What can hang from each mark:
vizoso: numit
vigulov: felapin
numit: felapin vizoso zipul
fomer: numit
daken: felapin fomer
neli: felapin vizoso
felapin: daken numit

Known rows, with every way that one mark hangs from another:
fomer(numit(felapin(daken) zipul)): [-.02 -.01 -.07 -.02 .03 .03 .17 .06 .08 .01 .09 .07 -.02 .23 -.06 .07 -.06 .04]
fomer(numit): [-.05 -.11 -.05 -.05 .06 .07 .12 -.06 .03 -.06 .20 .08 -.12 .44 -.11 .02 .04 .06]
neli(felapin(daken)): [.04 -.01 -.11 .12 .02 .00 .30 .02 .22 -.06 .08 .27 -.20 .29 -.02 .19 -.07 .15]
felapin(daken(fomer) numit(zipul)): [.20 .00 -.18 -.08 .11 -.01 .18 .15 .24 -.04 -.08 .11 -.16 .38 .11 .23 .07 -.10]
daken(fomer): [.07 -.13 -.10 .02 .04 .12 .15 -.04 .19 -.05 .10 .16 -.20 .56 .05 .19 -.01 .05]
numit(zipul): [.03 -.06 -.10 .07 -.08 .04 .17 .01 .17 -.04 .14 .15 .00 .36 -.08 .12 -.12 .16]
daken(felapin(numit(zipul)) fomer): [.10 -.09 .03 -.04 .15 .00 .15 .08 .27 .13 .08 -.02 -.04 .38 .03 .21 -.01 .02]
felapin(daken(fomer) numit(vizoso zipul)): [.19 .00 -.23 -.08 .12 .03 .13 .17 .25 -.05 -.10 .05 -.14 .27 .15 .13 .15 -.08]
vigulov(felapin(daken numit(zipul))): [.10 .03 -.08 .03 .15 .00 .26 .15 .34 -.07 .02 .09 -.16 .15 -.05 .29 .03 -.04]
daken(felapin fomer(numit(vizoso))): [-.02 -.11 .01 -.09 .20 .07 .11 .02 .18 .09 .16 -.03 -.12 .41 .04 .05 .09 .09]
fomer(numit(felapin zipul)): [-.05 -.07 -.02 .01 -.02 .07 .12 .00 .05 .05 .16 .02 .06 .25 -.11 .03 -.10 .08]
vizoso(numit(felapin(daken) zipul)): [.11 -.03 -.05 .09 .07 -.01 .20 .10 .13 -.06 .06 .12 -.01 .14 -.02 .07 .03 .00]
felapin(daken numit(vizoso zipul)): [.13 -.01 -.22 -.02 .08 .00 .16 .15 .21 -.10 -.05 .06 -.10 .16 .03 .09 .14 -.04]
numit(felapin zipul): [-.01 -.07 -.06 .16 -.10 .10 .18 .02 .16 .03 .11 .10 .08 .20 -.09 .13 -.21 .12]
felapin(daken numit): [.11 -.07 -.16 .00 .13 .00 .22 .09 .16 -.15 -.02 .12 -.24 .33 -.02 .19 .13 -.11]
felapin(numit(vizoso zipul)): [.09 -.10 -.13 .02 .02 .07 .08 .05 .17 -.04 .06 -.01 .02 .20 -.03 .03 .07 .01]
neli(felapin vizoso): [-.01 -.07 .00 .21 -.02 .05 .31 -.11 .19 -.04 .15 .31 .00 .30 -.04 .06 .00 .25]
vigulov(felapin): [-.02 -.07 -.02 .11 .08 .10 .24 .00 .29 -.08 .17 .14 -.18 .28 -.13 .23 -.04 .09]

Rows:
[.00 -.05 .01 -.10 .15 .04 .10 .05 .20 .14 .15 -.04 -.03 .36 .05 .04 .04 .12]
daken(felapin fomer(numit(vizoso zipul)))
[.06 .00 -.20 .09 -.02 .11 .17 .14 .24 .02 -.04 .09 -.03 .12 .12 .09 -.04 .08]
numit(felapin(daken(fomer)) vizoso zipul)
[.02 .00 -.19 .13 -.04 .09 .19 .13 .20 -.02 .01 .09 .01 .04 .02 .06 -.05 .11]
numit(felapin(daken) vizoso zipul)
[-.06 -.07 -.07 .01 -.01 .11 .07 .02 .06 .04 .15 -.02 .08 .14 -.06 -.08 -.02 .11]
fomer(numit(felapin vizoso zipul))
[-.05 -.07 -.11 .00 .09 .11 .14 .03 .05 -.06 .09 .03 -.11 .18 -.03 -.03 .09 .02]
fomer(numit(felapin(daken) vizoso))
[.09 .03 -.13 .03 .14 .03 .22 .17 .35 -.07 .01 .05 -.14 .07 -.01 .20 .10 -.02]
vigulov(felapin(daken numit(vizoso zipul)))
[.08 -.07 -.06 .09 -.02 .04 .16 .03 .22 .05 .09 .08 .04 .13 -.03 .05 -.04 .12]
neli(felapin(numit(vizoso zipul)))
[.07 .01 -.13 .08 -.02 .06 .22 .12 .23 .03 -.01 .15 -.05 .25 .06 .22 -.14 .05]
numit(felapin(daken(fomer)) zipul)
[.08 -.09 .01 .12 .03 .04 .15 .03 .11 -.03 .14 .09 .07 .16 -.07 .04 -.01 .03]
vizoso(numit(felapin zipul))
[-.02 -.08 -.17 .16 .04 .14 .21 .07 .16 -.10 .02 .11 -.14 .10 .00 .07 .03 .06]
numit(felapin(daken) vizoso)
[.05 .02 -.08 -.03 .20 .06 .25 .09 .30 -.07 .07 .14 -.29 .35 .02 .26 .07 .00]
vigulov(felapin(daken(fomer(numit))))
[.10 .02 -.01 .15 .13 -.05 .33 -.01 .18 -.11 .07 .33 -.07 .21 .03 .03 .19 .14]
neli(felapin(daken) vizoso(numit))
[.02 -.10 .00 .04 .11 .00 .15 .07 .22 .05 .12 -.06 .02 .17 -.08 .07 .04 .08]
daken(felapin(numit(vizoso zipul)))
[.07 -.02 -.20 -.09 .15 .06 .17 .07 .16 -.09 .01 .14 -.28 .44 .11 .10 .15 -.01]
felapin(daken(fomer(numit(vizoso))))
[.08 -.06 -.03 .09 -.02 .01 .19 .01 .22 .05 .10 .12 .02 .22 -.06 .13 -.11 .10]
neli(felapin(numit(zipul)))
[.14 -.02 -.06 .05 .10 .02 .19 .11 .16 -.03 .04 .12 -.04 .21 .05 .10 .04 -.02]
vizoso(numit(felapin(daken(fomer)) zipul))
[.08 -.02 -.16 -.10 .14 .03 .19 .06 .15 -.09 .03 .17 -.29 .51 .08 .17 .10 -.02]
felapin(daken(fomer(numit)))
[.17 -.06 -.17 -.05 .17 .03 .19 .10 .21 -.10 -.06 .12 -.28 .43 .09 .24 .14 -.15]
felapin(daken(fomer) numit)
[.10 .02 -.17 -.11 .10 .01 .19 .09 .17 -.05 .02 .16 -.22 .47 .09 .17 .05 .01]
felapin(daken(fomer(numit(zipul))))
[.08 -.02 -.02 .15 .07 .01 .27 .01 .13 -.11 .07 .23 .07 .18 .00 .01 .14 .08]
neli(vizoso(numit(felapin(daken) zipul)))
